Each row was made from one small tree. The marks that hang from a mark follow it in brackets, in the order of their numbers. Every link used is in the known rows. Write each row's tree.
In the rows, 128 means zero.
Known rows:
Q507(Q77(Q242) Q420(Q539(Q593)) Q571): [ 52 114  99 158 170 107 158 164 112 150  87  87 141  93 187 114 175 130
 135 104 191  63  73 124 157 159 120  95 116 166]
Q77(Q242 Q539(Q48 Q593)): [ 80 148 164 137 134  93 134 144 100 150 116  84  94  88 184 155 157  93
 103 141 114 135 118 116 135 115 133 101  91 132]
Q977(Q77(Q242) Q420(Q539(Q48 Q593))): [ 56 174 145 132 154  85 172 142 109 140  90  92  60  81 184 126  97  99
 113 139 172 118 112 126 147 156 130 122 119 117]
Q977(Q77 Q420 Q631): [124 167 115 117 143  92 140 124 169 146 124  95  83 128 138 109  89 108
 158 101 136 146 129 154 150 175 127 144 124 107]
Q836(Q539(Q48 Q593)): [ 64 161 187 121 131  92 121 154 108 116 142 114 115 107 166 135 149  85
 113 148 146 148 118 113 111  78 159  85  89 136]
Q836(Q539): [118 135 143 122 132 135 121 132 146 104 141 121 128 138 125 129 137 108
 115 126 135 149 132 128 111 109 146 112 109 146]
Q593(Q707): [120 118 133 135 143 127 130 157 123 100 126 147 118 119 142 124 149 124
 136 106 131 147 122 124 124 112 119 142 136 136]
Q977(Q77(Q242 Q539(Q48)) Q631): [115 172 129 130 133  99 120 126 150 162 125  30  73 109 164 143 125  95
 136 107 121 160 117 128 157 176 122 112  78 121]
Q539(Q48 Q593(Q707(Q403))): [ 71 116 177 127 147  73 147 166  80 105 125 136 128  96 192 136 166 106
 118 134 164 151 106 131 122  78 109 117 124 141]
Q836(Q539(Q593(Q707))): [ 80 131 171 124 156 110 128 166 122  84 129 154 114 113 156 133 171  87
 119 125 140 168 120 117 110  73 152 114 116 157]
Q836(Q539(Q593(Q707(Q403)))): [ 88 105 169 119 161  97 145 157 116  79 133 146 136 120 164 143 174  93
 107 134 160 172 123 138 103  68 128 117 124 167]
Q403(Q242): [141 129 137 130 150 125 126 137 131 142 119 118 111 128 157 126 137 143
 135 119 131 114 131 136 142 135 107 120 134 150]
Q420(Q242 Q539(Q48 Q593(Q707(Q571)))): [ 64 155 166 160 170  78 155 189 115 161 103 109  74  79 204 142 177  99
 141  64 189  82  83 109 161 113  98 105 102 145]
Q77(Q242 Q539(Q48 Q593(Q707(Q403)))): [ 78 108 167 140 156  79 154 162  88 117 114  96 109  87 208 160 185  94
  98 128 139 160 110 136 127  93 102 117 108 153]
Q539(Q48 Q593): [ 71 155 172 127 126  86 126 150  90 136 129 124 119  98 171 131 142 106
 126 149 140 128 114 113 129 100 140  99 105 120]
Q420(Q539): [132 138 144 152 134 140 128 125 136 136 115 129 114 121 124 122 123 149
 122 117 143 101 123 124 133 148 125 122 109 115]
Q77(Q539(Q593(Q707))): [107 129 173 143 143 102 116 155 118 111 124 137 114  94 160 139 182 104
 124 108 112 145 125 121 146 110 134 127 112 127]
Q507(Q77 Q420 Q571(Q707(Q631))): [ 71 142  87 125 137  96 135 162 126 133 143  54 161 127 190 111 176 136
 184  45 181  74  98 162 169 146 129 112  95 161]
Q539(Q48 Q593(Q707(Q403 Q631))): [ 66 139 173 130 137  66 152 156  82 109 126 131 113 109 198 146 166 106
 131 110 159 147 127 151 139  70 119 111 101 146]
Q539(Q48 Q593(Q707(Q403 Q571))): [ 59 119 161 138 166  76 158 177  85 122 115 126 120  96 205 136 184  81
 126 106 180 131  92 137 122  84  81 108 124 137]
Q507(Q77(Q242)): [116 129  90 127 130 130 151 144 142 140 118 104 133 133 158 112 119 117
 134 130 145 124 117 113 117 132 115 124 139 153]
Q571(Q507(Q77) Q707(Q403(Q242))): [102 106 137 101 146 106 146 148 153 133 149  72 146 127 217 114 174 159
 164  86 174  97  99 169 120 122  84 136 114 172]
Q507(Q77 Q420(Q539 Q707)): [100 142  94 164 127 120 137 148 146 166 121  70 157 100 174  99 131 160
 140  99 197  44  93 134 155 177 114 120 138 125]
Q571(Q707): [117 144 134 114 135 121 125 141 124 128 149 103 129 127 149 126 136 132
 142 118 135 123 119 140 117 123 131 132 116 132]
Q77(Q242 Q539): [137 121 120 141 138 134 135 122 137 138 116  89 107 117 144 152 145 116
 105 122 103 134 132 133 135 144 122 129 113 142]
Q977(Q420(Q242 Q539)): [131 145 132 146 147 100 160 138 160 159 115 110  85 114 150 130 102 149
 130  86 160  73 122 146 164 157 119 147 129 138]
Q836(Q539(Q593(Q707(Q403 Q571 Q631)))): [ 66 127 153 130 170  94 164 156 126  99 118 129 112 127 182 149 192  65
 124  78 171 148 129 160 121  69 108 101 101 169]
Q420(Q539(Q593) Q707(Q403(Q242) Q631)): [ 99 147 157 154 160  96 144 121 118 189 102  88 106 102 210 157 144 156
 128 114 172  60 142 172 171 136  98  95 118 160]
Q593(Q707(Q403(Q242) Q571 Q631)): [120 114 127 141 181 112 161 156 126 130 103 111  97 134 201 140 179 114
 147  51 167 116 131 178 151 112  57 119 129 172]

Write each row's tree:
[ 62 116 120 141 115 106 155 157 139 132 128  39 125  90 211 123 189 123
 126  81 155  99  77 140 143 144 120 130  82 148] : Q571(Q507(Q77(Q242 Q539(Q48)) Q420))
[ 71  82 170 141 165 100 155 152 131 116 115 117 115  85 196 152 236  94
 126  66 142 127  97 159 133 103  83 139 101 147] : Q77(Q539(Q593(Q707(Q403 Q571(Q507)))))
[ 87 107 138 151 136 135 154 132 138 122 107 108 120 102 148 123 173 164
 124  88 163  76  90 156 146 156 131 143  92 129] : Q571(Q507(Q420(Q539)))
[111 152 151 133 115  93 116 143 140 145 133 111 145 106 157 115 150 107
 137 120 128 115 124 110 147 131 137 110 108 118] : Q507(Q77(Q539(Q593)))
[107 136  88 113 149 114 173 124 141 123 104  93  85 119 152 128  89  99
 120 128 148 146 130 143 141 163 120 157 160 141] : Q977(Q77(Q242) Q420)
[104 182  92 143 134  89 160 112 173 185 115  49  68 100 177 151  82 137
 152  60 186  65 145 162 210 192 125 148 140 148] : Q977(Q77 Q420(Q242 Q539 Q707(Q631)))
[ 97 167 134 123 158  76 153 128 157 165 104  72  60  96 169 138 119  79
 130 116 113 152 132 148 160 173 133 135 105 122] : Q977(Q77(Q242 Q539(Q593)) Q420 Q631)
[ 65 117 144 132 116  86 140 148 146 132 129  90 151  86 186 117 202 124
 136  92 148  91  88 140 158 139 143 128  94 133] : Q571(Q507(Q77(Q539(Q593)) Q420))
[ 58 151 189 130 144  95 123 180 104  87 141 132 106 104 181 131 172  83
 122 125 152 168 111 109 109  63 150  97  95 145] : Q836(Q539(Q48 Q593(Q707)))
[ 88 118 139 106 126 107 157 117 133 121 150  84 125 131 183 151 174 145
 149  82 146 116 126 190 126 104 120 145  82 161] : Q571(Q507 Q707(Q403 Q631))
[ 52 173 187 133 137  87 128 171 106  90 137 124  90 111 189 139 168  80
 133 100 147 162 133 127 128  55 160  92  71 152] : Q836(Q539(Q48 Q593(Q707(Q631))))
[ 94 147  98 134 139 119 125 144 145 146 139  30 125 124 198 136 175 117
 168  47 131  98 123 148 159 140 120 110  76 173] : Q507(Q77(Q242 Q539) Q571(Q707(Q631)))
[ 70 103  86 128 143 122 197 132 157 148 106  76 119 135 205 132 174 105
 145  66 174 102 106 168 123 120  78 128 107 177] : Q707(Q403 Q571(Q507(Q77(Q242))) Q631)
[ 73 139 171 146 149  93 137 173  92 121 113 100  87  80 200 149 181  88
 109 118 116 155 113 115 133  96 124 117  99 142] : Q77(Q242 Q539(Q48 Q593(Q707)))
[ 84 118 182 129 171  70 141 174  81 120 117 127 112  99 222 136 176 118
 125 126 167 138 111 140 134  85  87 107 129 160] : Q539(Q48 Q593(Q707(Q403(Q242))))
[ 72 110 127 113 138 113 150 149 130 114 143  85 135 103 176 130 189 148
 145  86 157  98  85 170 130 134 135 155  99 147] : Q571(Q507(Q420) Q707)
[129 161 109 128 151 100 147 117 178 158 114  55  62 114 151 131 107  95
 134  96 111 153 136 157 158 192 120 147 108 119] : Q977(Q77(Q242 Q539) Q420 Q631)
[125 142 113 158 138 117 133 129 154 192 123  73 109  99 163 156 124 158
 134  96 167  59 117 127 167 164 115 127 136 154] : Q420(Q242 Q539 Q707)
[ 96  96  74 150 148 119 137 154 137 137 116  47 153 108 175 128 185 122
 135  75 155  91  87 138 166 168 109 116 115 165] : Q507(Q77(Q242 Q539) Q420 Q571)
[ 64 101  43 151 155 124 146 159 127 164 115  38 160 100 204 130 162 131
 148  92 186  64  80 138 154 166 100 116 156 182] : Q507(Q77(Q242) Q420(Q707) Q571)
[ 87 163  70 126 139 109 172 114 144 153 109  56  75 108 185 148  87 105
 137 100 153 116 150 163 166 167 124 149 158 152] : Q977(Q77(Q242) Q420(Q707(Q631)))
[ 99 161 112 143 126 111 148 127 140 156 128  95  99 114 181 134 106 129
 145  87 134  91 152 171 153 136 124 140 134 129] : Q977(Q420(Q707(Q631)))
[105 128 143 137 146 109 139 131 119 146 109 105 105  97 160 158 158  98
 102 142 103 132 130 123 137 126 135 117 112 143] : Q77(Q242 Q539(Q593))
[123 184 149 130 117  89  97 122 155 154 141  44  89 111 148 131 130 107
 149  96 123 154 123 129 168 174 130 109  72  99] : Q977(Q77(Q539(Q48)) Q631)
[114 136 130 108 131  95 147 122 119 130 146  88 137 142 165 146 139 134
 141 100 151 122 142 181 129 111 117 129 103 150] : Q571(Q707(Q403 Q631))
[ 86  84  94 166 165 119 139 128 113 157 113  58 165  98 178 149 170 170
 124  89 201  48  87 171 165 171  88 115 137 153] : Q507(Q420(Q539 Q707(Q403)) Q571)
[104 128 111 116 161  95 128 146 134 147 144  53 149 142 221 123 169 150
 184  55 180  85 121 179 160 127  81  98 108 189] : Q507(Q77 Q571(Q707(Q403(Q242) Q631)))
[ 78 121 141 134 143 125 150 144 136 124 129  84 120  98 168 125 182 171
 139  78 172  71  81 168 136 153 132 147  82 133] : Q571(Q507(Q420(Q539)) Q707)
[102 183 140 129 162  56 155 136 172 191 104  90  59 101 161 130  96 114
 151  91 168 100 119 141 192 184 136 133 111 129] : Q977(Q77 Q420(Q242 Q539(Q593)) Q631)
[ 81 116  79 115 152 105 156 143 126 139 133  47 149 140 203 136 160 126
 163  77 174 105 114 166 133 124  96 114 108 194] : Q507(Q77(Q242) Q571(Q707(Q403 Q631)))
